What can hang from each mark
gibo: malipul
fide: savezek sutuv
lita: fide
savezek: bugusa fide godafog malipul nagabel nalu
bepege: gibo sutuv
nagabel: sutuv
nabe: timud
nalu: vada
vada: nalu
timud: sutuv
sutuv: bugusa fide godafog nagabel

Every row comes from one small tree of marks. Brackets hold a mark, then the marks that hang from it, in alphabetical order. Every link used is in the known rows. Which tree was each row made from?
Known rows
{timud {sutuv bugusa {fide {savezek malipul nalu}} godafog nagabel}}: [  8 -28   2   6   2  20   9 -27 -20  -8  -9  15 -18 -32   6 -12 -17  -5
 -33   2   5 -21  -6   8 -12  -7]
{fide {savezek malipul {nagabel {sutuv godafog}}}}: [  9   4 -28 -32   7  11 -32   0  10 -20   9  28  -4  22   6 -11   5   9
 -17  -7  -9  -1  23  17 -17 -19]
{sutuv bugusa {fide {savezek malipul {nalu vada}}} godafog nagabel}: [ 22 -21   5  16   8  26  -1 -27 -25  -9   3  -4 -32 -18  -7  -3 -11  -5
 -35  12   3 -10  12  -5  -9 -10]
{bepege gibo}: [-19   9 -21 -21  -6 -14 -37   0  -4  -4  -1  13   8  21  16   5  -6   7
  10  23 -16  -9 -19  17 -10   5]
{lita {fide savezek sutuv}}: [ -7 -16 -24 -18   8   9 -37 -13   5   0 -12  15  -4  12   8  -7  -9  14
   6   8  -4   6 -31  27 -11  -5]
{bepege {gibo malipul} {sutuv bugusa godafog nagabel}}: [-27   2   5   3 -19 -28  -8 -21 -27  -3  -1  10   2 -13  30   0 -34   5
 -10  29 -12 -26  -8  17 -10 -23]
{nagabel {sutuv {fide {savezek nalu}} godafog}}: [  6 -21 -16  -6   0   0 -25   9 -11 -21  10  32 -22   1   1 -13  -3   1
 -10   3  -3  -8 -10  30 -10  -3]
{vada nalu}: [ -5   0 -15  -6   5   9 -29   5   2  -2  -2  17  18  13  12  -6  -6   9
  13   8 -11  -5 -23   7 -17   3]
{bepege gibo {sutuv {fide {savezek bugusa}} godafog nagabel}}: [-14 -13 -11 -13 -16  -5  -8 -14 -15 -16 -17   3 -23  -1  22  -1 -22   8
 -20  18 -10 -26  -3  20   4  14]
{savezek fide godafog malipul {nalu vada}}: [ 10  19  -6   8  -7  30 -19  -2  23   5   4   0  14  22 -34   9  17   0
  17 -16 -16   8  10  -5 -10 -38]
{savezek nagabel nalu}: [ -9   9 -18 -16   0  13 -19   1   7   9   2  10   9   8 -11  10  12   9
  14  -8 -15  -1  -6   1 -11  -4]
{gibo malipul}: [-22   8 -12  -3  11  -6 -41   8   9  -4   9  18  16  18  14  -6  -5   6
   9   9 -18   5 -10  12 -23 -35]
{timud {sutuv bugusa {fide savezek} godafog nagabel}}: [ -2 -27  -6   8   5  -4   0 -28 -31 -12 -14  20 -19 -18  26 -14 -22  -3
 -25  18   4 -24 -23  18 -16 -10]
{nabe {timud {sutuv bugusa fide}}}: [ -5 -12 -14  19   9   5  -8  -5 -16  -4 -20   7   4  -3  16   3 -18 -18
  -6   3  -9 -14 -16  28 -16  -8]
{savezek bugusa fide godafog malipul}: [ -8  24 -16 -11  -9  26 -27   5  33  -2  -3   0  30  37 -28   5  14   5
  17 -20 -25   7  19  -1 -12 -37]
{sutuv bugusa godafog nagabel}: [-13  -2  -5   3   5  -9 -14 -19 -30  -4   4  16   2  -4  11  -3 -16   0
 -15  31 -10 -12  -7   7 -19 -13]
{savezek bugusa {fide sutuv} godafog malipul nagabel}: [  3  21 -23 -18 -21  39  -4 -18  36   9 -10 -12  33  34 -32   9  23   6
  22 -35 -27   4  20   3  -6 -25]
{fide savezek}: [ -7  -6 -29 -19  13  -2 -48   6   6  -8  -1  23  -2  19  12  -8  -3  13
   2  14  -9   1 -14  11 -16  -7]
{lita {fide {savezek godafog nalu} {sutuv bugusa}}}: [  4 -19 -16  -5 -13  14 -18 -17   3   8  -9   7   0 -10 -26   4  -5  15
  17  -6  -4  -2 -21  14   2  -5]
{savezek bugusa nalu}: [-15   6 -20  -9   1  16 -28  16   9   1   3  10  10  15 -18  10  12   4
  18  -5 -18   3  -9   2 -10 -15]
{nalu vada}: [ -6   8 -18   3  18   5 -35   1  -3  -4   2   8   0  29   9   6   3  -3
   8  16 -13   7 -13   4 -21 -23]
{savezek nalu}: [-13   1 -16  -8   4   6 -30   9   2   2   6  19   9   7  -6   3   3   5
  12   6 -13   2 -17   7 -14  -6]
{bepege {gibo malipul} {sutuv bugusa {fide {savezek nalu}}}}: [ -9 -20  -3   1 -21 -13 -17  -5 -11  -3  -7  -3 -18 -16  14   3 -25  12
   3   2  -4 -22 -17  16   1  -4]
{nabe {timud {sutuv bugusa {fide {savezek nalu}} godafog nagabel}}}: [ 10 -28  -6  20   0  10   5 -16 -26  -5 -15  22 -21 -40   5  -6 -19 -11
 -27  10   0 -28  -7  25  -6  -2]
{timud {sutuv bugusa fide godafog nagabel}}: [-13 -17   3  15   4  -4  11 -29 -35  -7 -12  13  -5 -15  24  -7 -22 -13
 -21  19  -2 -23 -25  19 -20 -11]
{sutuv fide nagabel}: [-15  -5  -3   2   8  -6 -23 -12 -11  -7  -3   6  -3  11  17  -9  -8   2
 -14  20 -12  -9 -15   9 -14  11]
{nabe {timud {sutuv bugusa}}}: [ -7  -1 -23  10   9   0 -21   1 -10   1 -15  19  14   0  13   4 -13 -13
   3   7 -11 -11 -15  22 -18 -21]

Which tree is each row?
[ -3  22 -15 -18 -10  38 -13   1  27  11   0  -6  17  22 -35  16  26   9
  18 -35 -20   4  18  -7 -12 -32]
{savezek bugusa fide malipul nagabel nalu}
[ 13  10 -12  -6 -29  32   6 -28  17  19  -4 -11  26   4 -39  10  14   6
  22 -31 -17  -2  10  -2  -5 -16]
{savezek {fide {sutuv bugusa}} godafog malipul nagabel nalu}
[ -8  -7 -12  -2   6  -7 -21   4 -17 -23   8  24  -5  19  16 -10  -8  -9
 -12  11 -11  -4 -11  34 -19  -8]
{nagabel {sutuv fide godafog}}
[  2  20 -20  -2  -6  30 -11   3  20   7  -2 -10   9  22 -40  26  30   4
  27 -23 -22   2  16 -15   0 -26]
{savezek bugusa godafog nagabel {nalu vada}}
[  4   0 -31 -27   4  -5 -33   3  -1 -17   7  33  -8  20   9  -9   6  11
  -3   1  -9  -6   5  22 -15 -18]
{fide {savezek {nagabel {sutuv godafog}}}}
[  3 -17 -21  -7   5   5  -6 -20  -9  -2 -21   4 -11   1  16   0  -6   4
   0  -9   0 -17 -19  11 -14  -7]
{timud {sutuv bugusa {fide {savezek nagabel}}}}
[ -4  20 -27 -28   4  14 -33  10  21 -12   6   7  13  43  -8   4  21   5
   5 -23 -19   3  22   3 -16 -25]
{savezek bugusa malipul {nagabel sutuv}}
[ -6  -3 -18 -24   6  17 -29  -2  12   7  -8  10 -10   2 -15   9   7  23
  10 -12  -3   2 -10   9  -6 -10]
{lita {fide {savezek nagabel nalu}}}
[ -6  -2 -10 -19 -22   7 -17 -13  16 -15 -21 -10  -6  12   2  -2 -13  14
 -16  -3 -16 -22  19   2  11  18]
{bepege gibo {sutuv {fide {savezek bugusa godafog malipul}} nagabel}}
[  2 -18 -17 -15   8  20 -28 -24   0   0 -10   2  -2   6   2  -4 -16  11
  -7   1  -1   5 -13  16 -14 -10]
{lita {fide {savezek malipul} {sutuv bugusa}}}
[  9 -18 -23  13   1   6 -16  -4   1  -9 -24  11   0  -5   3  -3 -14  -7
  -5  -4  -9 -17  -2  24  -4  -6]
{nabe {timud {sutuv bugusa {fide {savezek godafog}}}}}
[ 28 -20  -6  10   7  18 -15  -5 -20 -20  12   8 -31   1  -8  -3  -3  -9
 -22  -3   3  -5  10  11 -12 -22]
{nagabel {sutuv bugusa {fide {savezek malipul {nalu vada}}} godafog}}
[-14 -10 -12  -3   3   4 -19 -22 -14   7  -9   1   7   8   4   5 -14   3
  11   9  -7   2 -33  22 -15 -12]
{lita {fide {sutuv bugusa}}}
[ 15  23 -12  -4  -9  35  -5   2  11  -3  11   4  -2  28 -35  16  32  -6
  12 -33 -15   3  25   4 -13 -58]
{savezek bugusa fide malipul {nagabel {sutuv godafog}} {nalu vada}}
[-11  -9   0   9   5 -11 -17 -20 -26  -4  -3  -2  -5   4  14  -4 -13   0
 -13  21  -8 -14 -15   3 -15   7]
{sutuv bugusa fide nagabel}
[ 16 -16 -19   0   9  34   7 -19  -7  -9 -21   4  -7 -15   9   0 -17 -12
 -33 -14  -4 -15  25  25 -14 -12]
{nabe {timud {sutuv bugusa {fide {savezek malipul nagabel}} godafog}}}
[ 27 -12 -10   8  -9  24 -14 -32   2   4  -1  -2  -8  -6 -23  -3   5   5
  -5   2  -6  -7   8 -13   1  -7]
{fide {savezek godafog malipul {nalu vada}} {sutuv bugusa nagabel}}
[ -9   3 -21  -5 -11  21  -7 -11   0   3  -3  10  15  19  -8   3   5  -4
  17  -1 -20   2 -14  26 -16 -32]
{savezek bugusa {fide {sutuv godafog}}}
[ 11 -22 -17  -1  -2 -10 -33   6 -15 -14   7  17 -23   5  -3  -7   0   6
   2  -1   0 -11 -17  15  -9  -1]
{nagabel {sutuv bugusa {fide {savezek nalu}}}}
[ 11   0 -19 -19  -8  45 -10   0  34  -6  -7 -13   2  11 -37   8  17  12
  -1 -38 -16  -1  35  -8   4   1]
{sutuv {fide {savezek bugusa godafog malipul nagabel nalu}}}
[  6  -2 -24 -19  -8  24 -28 -18  27  -6  -8   7  11  16 -13 -12   7  12
  -6  -4 -18  -3  17  -2  -1  -2]
{fide {savezek bugusa godafog malipul} {sutuv nagabel}}
[ -2   0 -28 -15  -7  17 -35  15  24  -4  -1  14   6  13 -31   4  15  15
  19 -11 -17  -1   5  -2   1 -13]
{fide {savezek bugusa godafog nalu}}
[-14 -11 -23 -19 -13  -3 -25   2   1 -13 -20  -4 -14  18  18   6 -15  10
   2   3 -12 -16 -12  19   2  13]
{bepege gibo {sutuv {fide {savezek bugusa}}}}
[-27  -1  -2  -1 -12 -16 -19  -2  -2  -7  -9  -2   2   9  31   0 -26   4
   2   9 -16 -14 -17  26  -8  -4]
{bepege {gibo malipul} {sutuv fide}}
[ 11  17 -16  -9   2  35  -9   5   7 -10  12   5  -4  23 -26  14  25  -7
   0 -24 -15   4  30   1 -12 -41]
{savezek bugusa malipul {nagabel {sutuv godafog}} {nalu vada}}
[ 23 -12   3  16  -1  21 -12 -22  -3  -5  -1 -12 -20  -6 -21  -1   0   4
 -19   0  -3 -10  16 -17   0  -4]
{sutuv bugusa {fide {savezek godafog malipul {nalu vada}}} nagabel}
[ 18   8 -10   0 -10  48  14 -28   5  14   1  -4   4   6 -23  11  14  -7
   6 -17 -13   5   8   9 -13 -32]
{savezek {fide {sutuv godafog}} malipul nagabel {nalu vada}}
[-11  19 -16 -13   1  24 -31   5  21  -1  -1   2  19  36 -14   5  11   3
  12 -14 -20   9   8   2 -20 -37]
{savezek bugusa fide malipul}
[-17 -14   5  13  -2  -6   6 -24 -36  -7  -9   1  -8 -11  23  -4 -33  -5
 -24  21  -7 -18 -11  16 -13   3]
{bepege {sutuv bugusa fide godafog nagabel}}
[ 18   8 -10   1   2  20  -5  -9 -14  -6  15   5  -8   9 -17  12  11  -8
  -6 -12  -7  -2  20   1 -16 -36]
{savezek malipul {nagabel {sutuv bugusa godafog}} {nalu vada}}
[ 12 -15   0   2  -8  14 -14 -18   2  -6  -2  -2  -9 -12 -20  -8  -5  10
 -20  -3  -6 -14  14 -10   0  10]
{sutuv bugusa {fide {savezek godafog malipul nalu}} nagabel}
